Each row was made from one path, in order. Every step used is in the known rows, and no mark comes twice. Write each row's path.
In the rows, zero is written as 128.
Known rows:
pive-dutoda-biki: [174 137 116 121 110 115 113 150 113 204 187  98 130 144  83 141 126 123
 156 182 107 147]
dutoda-biki: [164 138 102 140 113 115 107 159 121 210 176 102 128 139 115 133 131 113
 137 149 125 139]
vuko-dutoda-biki-pifo: [160 146 127 137 112  83  88 161 107 208 192  77 139 146  85 131  95  98
 158 157 150 156]
pive-pifo-biki: [147 121  95 105  90 134 103 174 108 198 199 111 137 153  94 123 107 146
 115 153 108 119]
vuko-pifo: [153 137  99 114  99 116 112 198 121 208 190  96 136 138  94 122 108 141
 121 151 165 127]
dutoda-biki-vuko-pifo: [160 147  86 140 115 116 118 166  97 232 187 112 126 139 108 132 113 109
 120 157 139 143]
vuko-pive-dutoda-biki: [157 120 118 127 132 108 106 162 119 211 165 107 159 131  93 117  86 134
 137 171 129 116]
dutoda-biki-pifo: [156 154  98 136 104 105 103 164 104 216 181  95 132 142 105 135 118 103
 144 148 133 155]
pifo-vuko: [141 131  93 119 127 126 122 151 107 188 186 114 135 146  99 128 118 137
 102 148 123 105]
pive-pifo-biki-dutoda: [146 132  98 110  94 126 100 166 107 195 208 100 144 153  86 123  97 136
 124 152 105 130]
biki-dutoda: [150 158 125 116 126 106 115 154 128 174 191  86 144 122  76 119 103 113
 145 144 127 136]
pive-vuko: [156 115  94 116 122 136 117 161 107 185 166 122 136 135  91 114 113 137
  95 169 128 105]
pifo-biki-vuko-pive-dutoda: [142 120 107 127 118 118 111 173  93 217 194 133 147 115  98 117  84 117
 112 145 101 111]
pifo-biki-vuko-pive: [137 120 103 130 120 119 109 176  98 217 191 136 148 112 107 112  85 117
 105 133 108 105]
pifo-biki: [147 119 110 129 100 120  99 180 116 203 197 116 136 122 110 123 116 119
 123 128 102 119]
pifo-biki-vuko: [142 128 103 124 110 122 114 174  98 210 199 132 134 116 104 121 105 113
 110 134 101 115]
pive-dutoda-biki-vuko-voguz: [174 140 115 127 122 114 117 148 101 210 186 102 128 138  80 139 113 125
 148 179 116 137]
vuko-pive: [139 120 117 118 137 112 111 179 130 193 157 113 162 119 102 101  83 141
 118 146 149  93]
biki-vuko: [142 146 105 104 132 123 140 161 103 188 178 128 130 118  85 115 106 125
 110 154 133 109]
pifo-biki-dutoda: [148 136 118 133 104 110  95 168 115 200 209 103 143 119  97 123 101 105
 135 126  96 135]

Which path is each row?
[164 135 130 140 119  90  91 158 119 205 189  82 136 143  93 129 104 105
 153 158 145 147]	vuko-dutoda-biki
[162 122 102 136 118 110  96 151  90 205 179 102 140 149  84 123  94 110
 116 175 138 135]	pive-vuko-dutoda-biki-pifo
[132 153  93 112 109 110 117 164  90 193 190 100 142 145  82 128 100 121
 120 147 137 130]	biki-pifo-vuko
[135 154 105 116 111  97 108 161  88 196 197  91 145 150  74 128  88 114
 130 152 146 136]	biki-pifo-vuko-dutoda
[157 116  82 121 108 134 112 178 101 205 176 115 137 143  89 116 104 140
  90 171 150 115]	pive-vuko-pifo
[145 145 122 110 137 105 127 157 100 191 188 113 135 124  73 117  88 114
 123 161 146 119]	biki-vuko-dutoda
[164 142 101 146 131 113 111 159 104 218 175 108 126 130 111 132 115 115
 124 145 140 125]	dutoda-biki-vuko-voguz
[166 114 104 137 124 115  98 150 100 201 176 105 138 146  89 122 101 116
 112 177 136 128]	pive-vuko-dutoda-biki
[138 118 106 107 126 120 109 175 121 194 164 111 163 140  95 102  75 157
 111 159 146  93]	vuko-pive-pifo
[170 148 114 119 102 108 112 152 102 209 192  94 133 146  76 142 116 116
 160 182 112 157]	pive-dutoda-biki-pifo
[154 138  95 141 134 115 118 155 103 224 170 121 138 129 112 122 101 110
 118 154 132 125]	dutoda-biki-vuko-pive
[144 130 108 126 130 108 109 148 104 190 196 100 139 152  88 128 102 125
 115 155 135 115]	pifo-vuko-dutoda
[151 127  94 129  86 116  97 204 110 226 205 104 138 135 105 124 104 131
 118 138 142 130]	vuko-pifo-biki
[149 146  88 146 115 106 103 156  93 225 182 101 142 149 109 132 103 107
 127 149 132 142]	dutoda-biki-pifo-vuko-pive
[133 121  93 128 141 120 117 156 107 197 174 119 155 142 104 115  91 142
  94 149 133  90]	pifo-vuko-pive
[157 117  82 133 102 129 101 177  92 215 194 114 141 139  90 118  94 127
  94 161 131 125]	pive-vuko-pifo-biki-dutoda
[143 148  92 108 120 122 134 181  97 209 189 121 133 126  84 118  97 129
 105 157 154 118]	biki-vuko-pifo
